In the rows, zero is written as 128.
Known rows, with every way that one mark hangs from another:
z_779(z_273(z_97 z_285)): [105 112 146 141 116 110 132 145 159 170 126 141 176 120 119 147 169 136
  99  95 186 111 121 124 105 131 160 126 133 113]
z_41(z_285 z_478(z_172)): [ 93 131 138  97 144 137  69 147  99  94 135  94  88 163  77 125 161 147
 178 185 155 117 131 133  54 122 153 161 139 174]
z_377(z_3(z_584)): [148 107 114 121 125 167 142 123 147 132  98  88  83 165 200 114 120 129
 177 148  73 159  71 165 194  94 120 146 119 119]
z_168(z_273(z_97(z_584) z_285)): [125  59 145 112  89 103 145 119 134 185 117 206 136  99 156 114 151 119
 100  90 149 120 140 135 164 150 157 146  92  87]
z_172(z_478): [134 140 119  91 179 145 108 186 170 134  79  97  80 209 129  89 121 149
 126 158 107 178 119 100 147 138 135  77 122 128]
z_41(z_478): [119 130 112  82 147 167  88 145 156 130  94  66  74 215 123  80 138 135
 169 160 141 163  99 115 112 139 150 109 148 127]
z_3(z_273(z_97)): [121 120 122  98 118 122 129 120 150 154 109 138 134 127 155 142 140 134
 115 113 114 157 137 154 133 151 114  95 166 136]
z_168(z_273): [ 96 116  98 106 147 154 128 129 132 153 107 109  80 138 154 108 157 148
 135 117  96 157 121 110 120 165 156 102 105 105]
z_3(z_273(z_97 z_285) z_584): [178  92 158 145  90 120 123 105 115 140 162 184 137  68 149 135 146 134
 133 104 114 116 114 148 146 128 120 152 198 159]
z_168(z_273(z_97 z_285)): [104  77 141 107 114 103 119 137 118 186 130 167 135  99 129 127 162 140
 105  90 156 119 120 125 119 151 171 136 133 120]
z_3(z_273(z_97) z_584): [178 116 137 124 109 138 148  91 136 121 119 149 107  86 175 137 142 137
 130 119  89 148 137 164 166 156 100 108 188 150]
z_172(z_478(z_41 z_273)): [141 227  94 120 170 157 142 138 127  92 139 120 141 167  94 111  88 144
 110 127 102 161 115  66 153 157 107  70  84 140]
z_377(z_3(z_273(z_285))): [112  99 111 145 111 116  97 133  93 174 174 130 119 147 133 138 118 119
 159 107  95 121  99 151 117  72 133 151 133 127]
z_377(z_3(z_273 z_584(z_97))): [164  86 143 136 143 131 141  88 157 103 139 104  91 114 208 160  98 101
 166 146  91 158 106 198 174 132  74 150 140 158]
z_273(z_97(z_584) z_285): [141  71 146  97  92 120 146 138 156 174  79 185 153 146 155 109 133 126
 119  97 153 134 118 144 182  94 142 151 117  84]
z_41(z_285 z_478(z_172 z_273(z_97))): [ 69 174 156 105 127 101 104 129  95  91 155 110 148 125  48 170 149 128
 120 160 209  98 156 148  37 176 132 150 139 196]
z_478(z_273): [109 173  95 104 147 157 142 138 137 129 107  82 131 158 135 119 112 134
 153 132 109 152 106 104 104 149 131  92 125 121]
z_41(z_285 z_478(z_172(z_168(z_273)))): [ 85  95 130 137 170 109  83 101  93 112 154  95  90  84  65 104 165 135
 124 174 151  85 169 109  58 156 162 150 127 131]
z_97(z_584): [144 101  99  93 125 174 146 130 161 146  55 124 106 183 192  87 122 129
 147 135  88 160 113 124 181 119 138 122  93  78]
z_3(z_273(z_285)): [123 113 117 143 124 140  98 133 105 157 156 150 122 121 131 121 135 139
 159 112 103 122 115 119  95  99 144 126 166 121]
z_478(z_41): [146 158  82 104 138 188 142 117 132 110 107 105 134 158 153 109 129 165
 155 123  84 175  74  96 168  95 137 112 109 100]
z_779(z_172 z_273(z_97 z_285)): [101 119 154 177 106 100 130 166 160 154 124 142 151  99 120 174 157 132
  75  95 216  86 157 124  81 102 142 149 108  95]
z_3(z_273): [128 126 104 118 140 159 118 121 132 140 119 106  97 135 151 115 128 141
 157 119  74 156 118 127 115 125 129  93 161 126]
z_377(z_3(z_273(z_285) z_584(z_97))): [164  64 159 155 129 107 116 100 129 110 168 142 117  93 182 159  97  98
 170 132 119 121 107 186 164  99  95 181 146 155]
z_377(z_3): [104 112  97  95 139 154 118 154 142 159  87  80  99 206 165 122 123 131
 161 138  95 170  77 143 158  93 130 130  99 110]
z_3(z_273 z_584(z_97)): [192  88 152 128 159 150 136  87 164  78 119 116 105  94 206 132 108 120
 168 155  92 170 122 167 148 147  94 125 167 154]
z_41(z_285 z_478): [ 99 118 126  92 174 143  64 118 129 124 122  83  80 182  95  93 132 151
 176 164 152 146  93 119  80 140 162 155 161 145]

Rows:
[ 86 185 140 122 113 133  96 157  87 104 166 105 135 150  51 131 129 114
 154 146 191  84 141 112  50 123 151 138 121 168] => z_41(z_478(z_172 z_273(z_285)))
[110 164 136  90  92 122 152 132 140 112 106 131 142 157 113 130 123  92
 105 139 191 106 191 152 124 180 114 125  90 148] => z_41(z_478(z_172 z_273(z_97(z_584))))
[141 152  99 189 176 112 150 132 134 117 124 120  95  93 101 104 113 133
  46 128 105 124 174  57 160 142 116 102  60  67] => z_779(z_172(z_168(z_273) z_478(z_41)))
[118 157 146 135 109 105 181 146 134 119  90 104 199  99 102 150 149 110
  82 144 139 116 174 120 124 137 109  90 129 118] => z_478(z_172(z_168) z_273(z_97))
[117 167 112 146 143 143 169 139 121 101 105  76 158 112 113 135 128 116
 114 157 111 118 157  96 102 121 114  90 115 110] => z_478(z_172(z_168) z_273)
[ 94 202 128 117 120 124 153  98  62  68 164 160 200  70  77 196 138 165
 117 122 141 101 131 136  99 134 115 145 102 180] => z_478(z_41(z_285) z_172 z_273(z_97))
[173 105 138 171 116 151 118  99 105 123 164 163 104  82 156 119 129 139
 169 118  77 111 104 125 132 104 134 145 181 150] => z_3(z_273(z_285) z_584)
[129 143 133 202 189 108 142 180 194 127  92  77 102 139 103 115 117 107
  51 156 148 115 187  67 121 137 128  92  84  69] => z_779(z_172(z_168 z_478) z_273)
[130 220 119 110 149 120 150 141 141  99 126 132 174 155  93 139  93 151
  80 114 136 159 133  93 175 176 102  76 106 146] => z_172(z_478(z_41 z_273(z_97)))
[135 194 143 130 135 100 133 150 114 116 170 175 190 129  61 140  96 145
  81 101 166 124 121  82 158 141 115  98 114 149] => z_172(z_478(z_41 z_273(z_97 z_285)))
[189  74 172 152 136 124 123 102 135 100 158 145 127  63 173 142 111 121
 172 143 127 129 114 159 136 117 109 162 188 155] => z_3(z_273(z_285) z_584(z_97))
[111 128 146 116  95 105 123 118 147 147 134 150 162 152  94 107 102  91
 106 117 207 107 143 126 121 153 136 140 130 113] => z_41(z_478(z_273(z_97(z_584) z_285)))
[123  66 128 134  70  93 128 115 111 194 140 188 144 138 157 149 113 101
 119  90 130 106 133 185 185  89 114 166 114 106] => z_377(z_3(z_273(z_97(z_584) z_285)))
[157 102 124 133  91 118 149  96 137 145 131 133 112 119 182 152 122 120
 127 121  87 141 114 200 185 140  92 129 146 159] => z_377(z_3(z_273(z_97) z_584))
[145  79 140 134  83 106 135 110 134 171 129 201 150 111 151 126 131 117
 113  88 130 120 148 154 157 115 125 144 149 104] => z_3(z_273(z_97(z_584) z_285))
[100  93 133 158 126 102  99 139 105 140 149 110 106 101  72  96 168 108
 120 159 168  84 163  91  81 123 174 144 122 112] => z_41(z_478(z_172(z_168(z_273(z_285)))))
[156 152 101 148 130 166 163 125 114  82 100  97 168 108 128 116 148 151
 126 150  77 139 131  97 163  73 118 115 102  89] => z_478(z_41 z_172(z_168))
[144 100 126 109  98 130 154 104 156 153  93 171 131 130 180 121 128 118
 106 103 109 150 153 160 170 147 110 115 132 105] => z_3(z_273(z_97(z_584)))
[ 92 167 160 112  91  98 107 160 103 124 157 127 166 133  55 150 134 114
 114 132 223  83 154 133  64 152 143 134 131 179] => z_41(z_478(z_172 z_273(z_97 z_285)))
[113 177 149 175 154  99 106 207 124 116 142 136 115 144  73 142  83 117
 100 120 172  89 146  74  81 120 124 121  94 132] => z_779(z_172(z_478(z_273(z_285))))
[157 100 124 170 108 136 107 104  94 144 184 137  93 110 157 134 120 115
 178 118  79 103  90 163 152  84 120 168 148 144] => z_377(z_3(z_273(z_285) z_584))
[120 192 102 171 156 142 150  80  61  56 164 110 187  60  69 156 122 149
 130 156  97 102 130  85 112  94 123 140 106 122] => z_478(z_41(z_285) z_172(z_168) z_273)
